In the rows, zero is written as 128.
Known rows, with every step that occurs
nuzo > zepob > tedif > toru: [108 160  43 131 148 137 130 106 145 170 108 135 177 138  72 124 164 164
 166 135 135 143 121  96 101 106 146  85 139 142 149 106 104  96  74 147
 150 131  86 132 108 103  58 163  80 104  96  55]
fifo > tedif > toru > zepob: [117 196 112 102 120 162 145  84 139 201 127 125 138 107 101 121 155 167
 166 126 167 129 113  88 127 105 113 117 106 113 167  99 104 142  88 156
 130 158 113 121 138 117  90 141  95  86 168  76]
meruz > tedif > fifo > mibi > vetamu > toru: [142 192  87  64 103 151 136  98 133 216 117 126 151 151 127 153 171 137
 168 125 143 104 176  86 151 127 143 115 108 145 166 178 116 104  66 148
  98 160 120 139 129 122 111  85  59  74 132  89]
tedif > toru: [139 125  87 117 146 170 126 119 134 176 111 130 158 122  93 102 135 138
 151 120 153 124 128  97 103  99 141 121 111 112 140  94 128 113  90 151
 153 145 117 117 110 107  98 131 100 125 138  77]
nuzo > zepob > tedif > fifo > mibi > toru > vetamu: [107 160 122 107 142 112 157 128 147 207 129 157 172 169  92 134 175 158
 205 165 145 115  97 107 115 148  94 101 122 162 198 103  52  89  66 157
  99 107  83 168 130  86  56 129  71  78 151  60]
mibi > toru: [115 127 131 127 140 160 149 137 133 167 124 132 193 124  99 114 134 116
 168 136 154 117 111 121  92 124 113 132  95 136 150 105 115  94  88 154
 133 148 133 116 120 103 107 119 116 119 134 100]
toru > zepob: [104 161 144 132 125 128 129 103 137 181 107 115 172 139 107 145 136 179
 164 142 131 145 114  92 133 123 109 112 102 113 146 104  98 133 103 148
 141 162 130 131 127 119  96 138 117 117 161  98]
nuzo > mibi > vetamu > toru > zepob > tedif > fifo: [ 70 229  56 119 132 133 123  85 114 213  92 128 188 118  91 174 195 164
 211 163 148 141 131 104 165 137 143 112 109 115 144 135 122  80  73 138
 124 161 136 153 150 139  73 129  56 100 107  41]
mibi > vetamu > toru: [ 99 168  83 112 139 189 126 135 130 179 109 129 204 147 121 148 138 120
 164 134 146 119 153 110 135 106 131 112  99 123 120 143 135  73  82 135
 142 182 148 119 141 123 122 106 113  87 112  89]
mibi > vetamu: [ 87 135 111 105 144 168 129 145 132 175 131 143 186 153 120 120 123 118
 134 126 146 123 128  98 124 118 126 113  96 118 140 137 112  89  97 132
 158 166 146 109 121 115 134 122 120  84 111  88]
mibi > toru > zepob > tedif: [ 88 172 132 147 139 125 140 101 124 177 107 119 202 115  79 126 173 179
 201 160 140 147  71 115 119 135  97 104 112 135 177 105  94 112  74 146
 140 132 110 126 141  93  60 164  97 110 136  87]
meruz > nada: [122 128 115 112 149 154 124 101 139 142 119 137 173 157 113 138 155 154
 137  94 128 148 112 115 125 125 140 137 115 143 151 123 121  84 116 167
 145 166 147 158 127 111 125 121 129 140 138 117]
fifo > tedif > mibi: [116 153 118 103 104 132 144 107 135 161 137 147 156 116 137 122 111 127
 146 115 124 118 126  85 119 103 135 102 142 141 143 112 111 119 102 142
 115 150 152 124 139 109 109 134 114  94 128 107]
vetamu > toru > tedif: [168 170 107 124 129 156 125 118 125 148 103 117 190 133 109 163 150 163
 151 163 127 132 112 112 103 112 113 118 117 129 144  99 130 124 120 137
 112 152  99 151 151 126 100 108  95 123 143 108]
nuzo > tedif > toru > mibi: [155 150  73 114 122 137 138 110 132 161 109 122 178 109  83 137 187 171
 151 141 144  96 117  71 154  85 130 134  90 106 143  89 153 145  70 128
 121 158 104 149 132  92  99 108  87 102 126  69]
tedif > fifo > mibi: [139 118 105  96 112 119 136 106 138 183 131 148 122 145 123 121 138 161
 159 116 145 120 156  89 129 127 154 127 122 146 161 115 114 133  91 154
 104 131 119 152 119 109 126 118  93 134 164 102]
zepob > mibi > vetamu > toru: [ 92 174  81 130 136 185 122 114 116 184 104 137 192 143 146 156 158 110
 160 132 172  98 141  96 148 105 117  86 104 147 128 144 136  72  75 142
 131 185 115 120 138 121 109 103  97  99  76  79]
nuzo > mibi > zepob > tedif > fifo: [ 80 153  57 134 106 107 135  86 114 181 124 147 155 111  80 138 198 156
 183 139 139 122 105 101 117 148 133 125 133 133 161 117 107  91  94 131
 140 132 123 159 118  86  57 141  77 131  78  49]
nuzo > toru > zepob: [104 166 154 128 107 124 136  99 121 184 126 121 188 119  83 135 117 151
 158 138 144 143 117  97 132 110 118 104  84 121 142 127 107 128  96 181
 131 151 150 148 122 118 112 137  81  99 135 103]
meruz > mibi > zepob > tedif > toru: [101 148  42 143 112 142 113  72 122 187 100 118 146 127  67 108 216 180
 189 127 140 101 103  98 112 111 126  93 117 129 173 143  88 109  35 128
 192 129  75 128 119  43  36 164  73 103 114  51]
vetamu > toru > zepob > tedif: [107 202  92 149 129 136 117  80 125 166  86 103 209 123 103 167 179 211
 197 157 114 154 116  99 148 118 121  96 137 146 146 112 131 118  86 131
 132 154 105 150 161 119  61 152  93 114 136  92]
nuzo > tedif > toru: [146 145  70 125 141 144 135 134 148 159 118 130 174 102  79 123 165 149
 137 135 161 130 112  87 114  75 149 133  99 113 142  79 160 113  90 138
 123 150 117 136 113 111 100 114  93 106 113  83]
vetamu > toru > mibi > zepob: [109 178  85 126  88 163 134  73 108 173  95 104 195 131 103 173 188 161
 201 146 117  90 134  89 155 118  90 119 115 120 130 145 121 119  68 127
 137 185 119 147 159  77  69 115 109  99 124  75]
meruz > tedif > toru > vetamu: [164 151 150 102 137 163 134 126 136 205 119 124 171 141 102 116 156 138
 138 143 139 102 102  78 101 118  87 110  99 120 172 104  89 124  95 133
 156 146 108 135 110  98  77 100  85  81 151  67]
tedif > mibi > zepob: [ 84 135 104 140 100 122 137 106 128 182 105 136 168 129 108 118 135 131
 173 133 129 124 120 101 103 102 109  96 129 101 142 136  82  93  83 142
 149 165 150 106 120  82  53 151 118  96 107  78]
nuzo > mibi > vetamu > toru: [ 81 180  69 117 139 189 136 119 122 189 113 124 200 125 106 162 164  90
 155 150 153 105 145 114 139 120 146 122  97 122 117 124 145  82  68 138
 136 190 150 149 130 132 124  85 101  94  81  56]
zepob > tedif: [118 131  93 139 135 130 118 110 128 142 120 140 190 128 109 122 149 176
 146 132 112 135 107  95 124 122 134  99 146 167 151 106 132 118 105 121
 151 133 118 144 128  99  99 156 106 130 104  98]
meruz > mibi: [128 137 116 120 123 133 106 100 137 156 122 113 149 156 114 139 146 158
 155 112 119 107 133  92 125 128 144 109  97 143 141 123 106 129  78 136
 167 144 118 144 117  87 119 114 105 136 153 100]
vetamu > toru > zepob > tedif > mibi: [100 197  76 159 121 110 117  71 122 175  65 108 203 114 106 163 163 194
 211 155 106 157 119  93 149 102 129  73 149 130 139 119 115 110  73 142
 125 155 122 141 159 120  37 166  87 107 127  84]
fifo > tedif > mibi > vetamu > toru > zepob: [ 74 239 100  99 103 162 141  95 130 208 106 128 184 125 134 155 139 134
 194 140 142 127 136  88 162  92 114  86 118 103 143 153 101  92  70 147
 113 189 155 108 170 129  84 135 100  41 138  78]
mibi > vetamu > toru > tedif > fifo: [143 195  88  86 137 163 121 143 122 179 113 146 175 154 109 152 143 149
 177 157 161 134 129 109 110 119 120 128  94  98 143 135 113  78 119 135
 109 152 124 126 154 136 111 105  67 101 146  85]
vetamu > toru > tedif > fifo: [181 177  99 100 124 137 114 123 122 159 107 130 163 139 110 160 143 170
 183 150 143 141 128 104 102 124 128 140 114 119 145 106 125 107 138 144
  95 136 107 148 147 139  98 103  65 140 166 106]
tedif > mibi: [120 122 112 131 121 123 129 120 126 165 107 138 175 125 119 118 108 134
 152 123 117 130 134  95 113 101 137  95 132 117 127 109 109 109  95 146
 135 156 152 120 120 114  93 136 113 123 127  99]

Rows
[ 77 171  90 100 124 109 130  95 129 212 117 149 147 148 112 120 182 199
 189 145 149 138 120  85 171 130 128  98 116 127 189 143  80 119  65 141
 125 132 105 138 138 100  94 164  75  78 146  73] -> toru > zepob > tedif > fifo > mibi > vetamu
[143 139 147 139 134 143 141 127 111 163 121 133 180 123 113 129 172 127
 149 166 175 102  65 123  87 131  74 104  92 142 191  98  89 114 104 156
 112 136  71 125 128  98  88 114  89 128 111  98] -> zepob > mibi > toru > tedif
[156 136 147 115 111 129 139 126 113 151 141 135 184 120  83 120 124 137
 119 151 143 130  95 112  96 113 123 109  92 124 155 116 111 130 126 168
 119 129 126 160 128 111 122 121  71 105 120 114] -> nuzo > toru > tedif
[149 129 127 125 122 110 127 126 122 151 106 137 166 130 112 125 121 148
 141 156 118 135  97 106  95 110 117 100 120 101 155 102  88 129 114 143
 118 138 121 130 129 111  87 137  95 119 138 103] -> toru > tedif > mibi
[131 167  91  89 128 173 147 119 124 182 108 128 169 153 116 143 176 144
 139 171 147 104 124 114 133 111 120 107 106 124 168 132 107 125  69 145
 107 161  96 151 154 108 120 106  92  65 135  93] -> fifo > mibi > vetamu > toru > tedif
[114 188  51 119  89 127 115  61 103 173  96 123 187 123  99 166 208 204
 235 140 116 106 133  80 161 131 103 117 143 138 144 153 124  99  79 115
 126 147 102 150 170  74  46 135  67 119 124  66] -> vetamu > toru > mibi > zepob > tedif > fifo
[ 97 206  89  87 116 151 133  97 132 226  99 129 148 157 121 159 167 167
 209 145 163 134 164  93 167 118 129 118  96 107 150 153 100 103  63 160
  95 172 125 138 151 128 100 114  76  75 175  78] -> tedif > fifo > mibi > vetamu > toru > zepob
[138 191  86 100 130 157 114 128 109 188 104 151 165 146 135 160 165 141
 171 149 181 112 124  97 130 118 106 103  93 122 153 137 110  75 114 146
 102 155  91 125 149 129  98  97  52 109 112  80] -> zepob > mibi > vetamu > toru > tedif > fifo
[ 66 180 132 133 133 151 125 106 125 206 108 137 169 149 137 147 157 145
 156 141 173 119 107  89 157 121  92  77  82 119 157 139  85 106  82 145
 149 183 112 109 126 114 100 132 103  88 107  75] -> toru > zepob > mibi > vetamu
[146 147 148 102 136 117 163 158 148 196 137 152 166 137  97 133 172 143
 178 165 175 104  99 101 125 119  99 150  81 136 196  77 100 105  81 151
  68 125 115 172 132  91 103  83  89  79 171  88] -> nuzo > tedif > fifo > mibi > toru > vetamu
[ 98 147  77 129 107 110 120 102 123 172 121 153 160 133  94 120 168 182
 192 128 133 136 110  90 110 129 114 116 140 138 161 134 100  85 106 124
 143 121 117 130 129  79  58 159  82 121 109  82] -> mibi > zepob > tedif > fifo
[118 131 177 141 151 163 139 144 117 197 121 144 191 141 133 128 154 104
 165 155 181  83  77 107 112 135  55  99  90 154 175  91  86  87  90 153
 133 145 101 128 129  88  86  95 113 107 127  79] -> zepob > mibi > toru > vetamu
[ 99 144 116 124  87 141 140  84 114 169 118 121 175 134 106 146 173 161
 176 135 117  90 116  84 147 129  82 117 106 113 145 139  96 137  83 127
 157 173 118 140 140  62  79 127 119 100 123  77] -> toru > mibi > zepob
[ 95 141  48 144 123 152 133  95 124 181 103 136 167 114  72  95 194 169
 175 139 147 126  95 101 103 104 113 102 138 122 165 122 108  99  65 134
 173 132  96 112 121  67  38 174  88  98  97  57] -> mibi > zepob > tedif > toru
[101 159  76  99 129 187 141 112 132 193 112 126 180 151 124 138 163 123
 158 139 150 103 159 104 152 105 139 105 111 139 141 146 124 106  47 145
 118 175 126 138 145 108 129 103 111  70 121  88] -> fifo > mibi > vetamu > toru
[ 75 137  71 127 137 124 123 126 120 168 110 158 198 136 121 100 139 137
 155 137 122 128 114 100 132 107 139  70 141 124 150 145 101  81  73 127
 154 143 145 107 129  97  83 168 101  81  78  77] -> zepob > tedif > mibi > vetamu
[134 143 130 130 138 144 160 126 112 167 126 126 182 104  73 132 176 107
 143 186 158 107  68 141  78 152 104 141  87 119 175  74 103 123  95 155
 113 145 109 154 124 113 102  97  85 122 112  68] -> nuzo > mibi > toru > tedif
[ 97 149 123  89 105 156 145 113  93 183 144 141 204 135 102 124 134 110
 150 131 141  92 138  88 162 115 117 103  74 116 130 174 112 115  71 155
 144 163 154 145 137  89 147 113  83  70 103  81] -> nuzo > toru > mibi > vetamu
[130 134  85 117 132 110 111 111 128 155 122 152 164 133 111 121 143 186
 173 116 127 147 127  86 121 130 146 117 143 156 152 111 124  99 122 132
 130 113 116 143 128 110  98 149  84 145 125  94] -> zepob > tedif > fifo
[144 186 130 115 115 141 132  85 140 210 103  95 156 116  81 131 168 175
 161 138 140 134 113  82 121 117 111 108  95 104 171 123  92 148  78 152
 149 162 105 116 109 119  65 127  70  97 158  76] -> meruz > tedif > toru > zepob
[ 86 153  79 146 102 117 112  75 125 160 112 116 160 147  93 136 200 190
 180 124 110 107 100  95 126 127 119  86 128 151 169 147  84 110  59 114
 183 137  97 138 130  46  53 152  93 110 106  75] -> meruz > mibi > zepob > tedif
[141 129 127 118 156 180 130 146 133 199 113 142 169 143 104 108 137 135
 150 144 160 111 103  94 110 108  98 117 100 108 154  82  98 111  94 142
 156 141 119 132 119  97  89 115 106 103 164  63] -> tedif > toru > vetamu
[116 129 138 145 135 155 143 118 119 176 120 137 179 118 122 124 155 108
 168 135 179  95 100 112 106 122  97 102  97 161 161 106 113  94  79 162
 127 147 102 118 115  98  96 108 108 135 103  90] -> zepob > mibi > toru
[ 84 139  86 147 111 127 132  97 126 161 118 136 186 130  91 120 177 174
 167 140 117 129  96  99 114 120 106  99 144 149 163 132 101  99  90 125
 160 140 116 130 132  67  56 164 112 100  84  82] -> mibi > zepob > tedif
[146 143 132 117 101 111 130 102 134 176 115 120 174 128 120 130 130 132
 141 123 100 122 131  80 113 114 131  91 130 134 148 133 100 123  97 137
 133 155 142 124 109 113  81 122  93 111 111 102] -> meruz > tedif > mibi
[165 149 181  82 115 128 159 126 134 221 140 137 154 150 110 123 166 132
 174 151 149  94 111  95 109 153  79 132  93 149 213 120  62 120  81 155
  98 122 106 152 119  89  91  82  71  84 184  85] -> meruz > tedif > fifo > mibi > toru > vetamu
[136 158  90  92 127 180 147 107 139 175 142 138 146 106 109 102 143 133
 142 113 164 111 125  88 110  99 136 125 120 135 159  96 127 123  93 145
 133 143 118 119 129 109 114 128 101  98 144  83] -> fifo > tedif > toru
[ 95 145 114  95 123 164 135 117 112 177 124 133 188 156 125 134 147 138
 153 134 127  90 132  84 165 124 107 114  91 110 137 145 104 124  75 121
 155 180 134 126 142  92 135 117 113  83 124  72] -> toru > mibi > vetamu
[ 79 139 108 125 141 165 126 128 123 185 125 151 174 150 146 127 143 110
 136 124 172  99 124  90 137 113 110  83  97 141 148 139 110  87  88 137
 152 172 120 111 119 107 123 117 109  98  76  79] -> zepob > mibi > vetamu
[ 57 177  92 136 132 106 125 106 123 193  90 139 198 136 109 120 149 170
 183 155 123 149  97  93 155 106 116  63 125  98 160 145  77  96  67 135
 155 153 144 105 138 102  62 182  98  65 107  71] -> toru > zepob > tedif > mibi > vetamu
[182 161  91  90 112 131 133 102 129 175 107 132 137 140 114 154 171 178
 170 155 144 121 137 101 121 121 139 130 125 134 167 108 116 135 103 155
  74 131  82 169 153 121 104 103  65 127 180 106] -> vetamu > toru > tedif > fifo > mibi
[129 129  97 132 160 159 118 128 124 184 108 143 183 130  99  99 164 164
 155 150 145 117  83  91 117 116 102  97 126 133 170  82 104 108  88 126
 163 120  98 142 129  84  67 147  93  99 140  59] -> zepob > tedif > toru > vetamu
[ 98 128  80 133 124 153 149 100 128 214 108 143 153 135  86  88 216 171
 167 165 150  94  78  96 125 114  82  90 137 135 203 111  68 121  43 137
 156 121  76 150 132  41  35 155  97  59 135  44] -> fifo > mibi > zepob > tedif > toru > vetamu
[134 120  77 109 120 101 126  87 132 168 126 152 136 132 118 114 170 191
 167 121 129 129 135  84 137 132 156 111 149 170 177 113 119 132  82 140
 112 106  95 163 130  95 103 147  81 130 139  98] -> zepob > tedif > fifo > mibi
[ 99 228 119 112 100 139 130  92 130 217  85 100 204 139 115 171 150 142
 189 150 120 133 140  86 151 103 108  74 102  94 144 173  88  96  63 146
 127 196 149 104 141 133  61 117  75  50 121  78] -> meruz > tedif > mibi > vetamu > toru > zepob
[109 168  72 114 135  98 117 112 150 166 126 149 172 157  98 155 141 182
 185 121 121 154 138  86 113 133 151 101 142 151 147 117  99  83 113 145
 124 121 108 148 116 116  76 151  69 127 107  82] -> nuzo > zepob > tedif > fifo
